Known rows, with every step that occurs
Y G X: [-37.9 -11.4 -31.9   0.2  -6.3  -0.7 -15.0  19.6   7.8  -9.6 -18.3 -44.8
 -17.6  -4.4  10.9 -14.1   9.3 -24.2  -5.5   0.4  17.3]
X S F N: [-14.3 -30.8 -36.2   1.3   5.0  -1.5 -10.5  44.3  13.4   6.6  -0.8 -46.4
 -51.1  -5.6  18.6 -11.5  -8.4   5.9 -42.1  13.9   8.1]
F N X: [-11.2 -22.1 -42.5  12.2  20.5   3.2 -13.8  28.3  22.6  12.8  -5.9 -44.7
 -19.9 -11.8  18.9 -18.8 -11.0 -19.3 -41.1 -12.0  25.4]
N X S F G D B: [-24.1 -29.1 -42.8  13.9   1.4  -7.0  -7.0  26.6  21.1  14.8 -11.6 -56.7
 -79.5   7.4  18.0 -11.6  -1.6  -1.0 -29.3  20.5  17.6]
F G D: [-22.5 -19.1 -45.4   0.7  16.9   4.4  -0.9   7.5  26.1  35.3 -16.2 -48.3
 -56.9  -0.5  -3.0  -1.1   5.7  -0.3 -14.4  14.5  11.6]
N F G X: [-23.3 -19.5 -44.2   6.3  27.7  -2.1 -14.5  12.9  20.0   2.2 -23.0 -40.7
 -16.5   7.9  10.9  -4.9  -0.5  -7.9 -23.3  -6.4  23.0]
S F N Y G D: [-20.4 -17.1 -41.9  16.5   0.8 -13.6 -24.6  39.9  17.7  18.9 -16.1 -47.4
 -31.2  -7.3  10.3  -5.8   3.9   2.2 -38.9  28.6  19.3]
F G: [-17.8 -13.8 -49.1  -3.2  21.5   8.2  -4.2  13.7  27.9  13.3 -15.9 -46.1
 -39.7  -5.6   0.6  -5.3   6.8  -1.5 -24.9  -5.5  17.7]
Y G D B: [-34.7 -17.9 -34.4   3.0 -24.8  -2.1   2.1  18.4  24.3  26.9 -10.8 -43.8
 -56.5  -0.9  -0.6  -7.3   4.0 -13.0  -2.2  25.3   7.0]
X S F N Y G D: [-24.4 -32.7 -46.7   3.0  -0.3 -12.2  -9.2  38.1  10.2  14.5 -15.5 -55.3
 -60.4  -0.9  22.3   2.4   0.5   6.0 -49.9  30.5   5.1]
N Y G X: [-34.1 -12.2 -57.7   2.2   4.6  -2.0  -7.7  12.5  18.4   0.8 -29.5 -55.0
 -13.6  -4.4  19.9  -5.3  17.8 -15.2 -29.2  -0.7  11.4]
X S F G: [-19.5 -26.9 -42.3  -2.5   8.3  -1.5  -6.7  33.8  16.1   3.6 -10.8 -51.8
 -65.2   0.8  13.0  -5.4   3.4  12.6 -35.5  13.5  10.7]
G Y S F N X: [-17.8 -13.4 -61.0  23.5  14.8  -9.9   2.3  31.0  27.7   8.2 -20.0 -35.9
  -7.2  -9.8  19.6 -24.4   7.0 -20.2 -28.3   0.4   8.9]
Y G: [-30.4 -11.2 -36.2  -4.7  -8.6   0.6  -2.1  18.2  21.0  -0.5 -15.0 -45.6
 -26.7  -6.6  10.1 -12.1  15.4 -10.7 -12.9  -4.0  18.0]
G X S F N: [-24.0 -26.6 -31.0   6.7   7.7   0.7 -24.5  40.9   0.1  -2.7  -5.8 -44.7
 -35.3  -3.4  18.0 -15.9 -13.4 -13.3 -25.7  14.9   8.2]
S F: [-14.9  -8.5 -27.0  10.9  -5.6   1.4 -15.0  35.8  25.9   8.0  -1.5 -41.5
 -27.7  -7.7   6.1 -27.5   7.6   9.1  -6.1   8.0  21.0]
X S: [-18.3 -30.1 -43.3 -11.3   4.4  11.1  12.8  20.1  21.2  11.8  -3.1 -50.4
 -53.4  -4.2  20.9 -12.0   1.2  -0.1 -26.3  -2.9  -1.6]
S F G D B: [-20.7 -13.9 -35.5  14.8  -4.0  -4.8 -17.6  33.7  26.3  27.6  -8.6 -42.9
 -63.9   0.2  -9.5 -10.3   0.1   9.7 -10.9  35.4  17.7]
S F N: [-10.1 -14.2 -28.2  13.8   4.1  -1.9 -25.6  47.0  19.7  10.7  -0.9 -37.6
 -22.8 -12.4   5.9 -20.9  -6.9   2.0 -28.0  12.0  22.7]
B D: [-25.1  -5.1 -24.4   6.3  -2.8  13.6   4.0  32.4  33.7  21.7  21.2 -45.6
 -36.2 -16.2   0.7 -21.5   6.9   1.9 -21.3  -5.0  15.7]
Y S F: [ -3.8  -6.7 -44.5   7.5   0.9  -6.9 -15.8  31.7  24.7   0.7 -11.3 -37.4
 -26.1  -4.0   9.4 -17.6  21.0  -5.2 -20.6  10.1   9.7]
F S: [ -8.6 -20.8 -44.3  -3.0  12.9  12.2   0.2  16.1  15.4  10.8  -3.5 -34.7
 -37.0  -3.9  10.3 -10.2   8.2  -3.0 -40.0  -8.8   7.9]
X S F G D B: [-22.0 -30.5 -41.2   2.5  -3.4  -3.1  -3.9  33.7  18.9  21.8  -7.1 -50.5
 -86.8   4.7   5.8  -2.7  -5.1  11.0 -28.4  33.5   2.8]

Rows
[-11.9 -15.3 -30.9  21.8   7.8  -6.6 -29.1  45.5  19.4   4.8  -3.4 -42.9
 -24.1  -9.1  14.6 -24.7  -4.9  -3.5 -31.9   6.1  32.1]  S F N X
[ -5.6  -6.9 -52.5   6.3  11.4 -10.4 -20.2  30.2  22.6  -1.2 -19.6 -40.2
 -35.1  -1.1   4.6  -6.1  20.9  -2.3 -31.5  12.6  13.7]  Y S F G
[-21.5 -12.5 -71.1   3.6  27.8   0.6  12.3  11.0  30.8  13.0 -29.0 -40.2
 -26.7  -5.9   5.3  -5.9  13.0 -14.2 -28.9  -5.1   3.5]  F G Y S
[-12.7 -32.4 -44.6   5.8  21.0   2.0  -7.6  29.7  16.9  10.1  -6.4 -49.7
 -37.7  -8.2  27.2 -12.5 -12.5 -16.6 -52.8  -8.6  17.4]  F N X S
[-21.0 -24.9 -44.0   9.7  13.2  -5.3 -10.4  26.9  18.9  -3.2 -14.7 -58.7
 -57.9   3.7  26.0 -14.2   6.8   1.1 -36.3  -0.2  25.8]  N X S F G
[-13.0  -8.5 -71.2  10.7  20.1 -10.5 -19.3  21.3  21.7   1.0 -32.6 -50.7
 -22.5  -0.2  15.4  -0.4  24.7  -6.2 -45.1  12.2   7.4]  N Y S F G X
[ -8.6 -11.5 -52.1  10.9   0.8 -12.2 -17.1  30.1  25.2  16.9 -15.6 -38.3
 -56.6   2.8  -3.2  -3.5  13.7  -3.8 -24.2  32.8   6.0]  Y S F G D B
[-19.9  -8.6 -58.2  15.4   5.7  -4.2  11.5  25.9  31.1  10.7 -17.7 -34.1
 -10.0  -9.3  12.7 -25.8  14.7 -11.2 -11.5   2.4  -0.2]  G Y S F
[-16.5 -13.1 -58.9  17.2  11.9  -6.5   4.8  33.9  27.3  12.1 -17.1 -31.7
  -6.9 -12.4  12.7 -21.5   5.3 -15.8 -25.8   5.5   1.1]  G Y S F N
[-24.8 -28.1 -58.1  -0.1  17.1  -4.5 -13.8  28.8   8.7   5.1 -22.7 -51.7
 -24.6  -8.1  23.2   4.9  -5.1 -18.4 -62.7   5.3   6.9]  F N Y G X S
[-11.3  -7.8 -50.6   9.2  14.2 -11.3 -28.7  30.4  13.5  -7.7 -21.7 -39.1
 -29.7   1.5   5.5  -7.4  18.3 -11.8 -26.6  15.5  13.2]  Y S F G X
[-20.7 -12.7 -34.5  12.9   4.8  -6.0 -18.6  28.5  22.5  22.7 -12.2 -46.4
 -53.5  -0.6  -3.3 -10.1   8.3  11.7 -11.3  27.5  21.1]  S F G D
[-21.4 -23.0 -56.2   5.0  12.0  -5.6  -8.1  22.4  20.7  26.1 -20.7 -49.1
 -27.0  -9.9  14.3   3.7   0.5 -12.3 -49.9  12.8  10.0]  F N Y G D
[-27.2 -22.2 -30.2   5.2   1.6   2.6 -17.5  33.6   4.6  -4.4  -5.5 -47.3
 -39.2  -0.8  18.2 -19.8  -4.5  -9.1 -11.4  12.0   6.4]  G X S F
[-10.5 -13.5 -72.9  12.1   7.4 -11.9  -8.5  19.9  33.3  25.6 -27.3 -50.3
 -49.1   1.9   6.1   3.9  20.0   0.3 -43.0  29.5   0.0]  N Y S F G D B
[-14.2 -30.8 -48.4   2.4   9.8  -3.3  -9.3  41.1  16.2   9.6  -8.9 -52.0
 -48.6  -5.2  23.2  -6.1  -3.7   8.4 -54.3  14.5   5.9]  X S F N Y
[ -9.9 -15.1 -43.6  15.4   9.7  -5.1 -22.8  42.9  23.8  12.9  -9.6 -44.9
 -19.5 -11.6  10.8 -14.2  -1.3   5.7 -43.1  12.9  19.6]  S F N Y
[-26.0 -20.4 -58.0   7.7  28.9  -1.9  10.7   9.9  34.0  14.0 -25.4 -39.2
 -13.3   2.8  11.8  -8.6   1.8  -1.1 -25.5 -11.8  16.7]  N F G Y
[-27.8 -25.1 -51.7  14.6  15.7  -5.7   1.8  25.2  22.1   0.8 -19.8 -56.0
 -50.4   1.1  26.8 -18.1   4.9  -2.3 -33.3  -2.7  21.0]  N X S F G Y
[-30.3 -17.8 -59.6   4.6  -9.2  -3.6   7.0  10.6  31.0  29.9 -23.6 -54.8
 -45.5  -2.1   9.8  -0.4  14.2  -5.6 -26.0  19.9   3.1]  N Y G D B
[-34.6 -19.1 -53.6   3.8  -0.1  -9.2 -12.5  25.0  12.0  -6.4 -29.2 -59.0
 -29.4  -0.7  24.1  -2.8  17.6  -4.9 -36.7  11.7  10.5]  N Y G X S F
[-23.6  -8.7 -33.0  12.6  10.6  -3.6 -31.2  35.0  13.2  -2.1 -14.0 -44.2
 -32.6  -2.0   0.4 -15.4   3.8   0.5 -13.4  14.9  25.9]  S F G X
[-36.8 -22.7 -32.4   1.9  -4.2 -10.1 -25.1  39.0  -3.9 -14.8 -17.0 -46.7
 -35.0  -2.0  17.5  -5.9  -1.4 -17.4 -30.2  16.2  15.7]  Y G X S F N
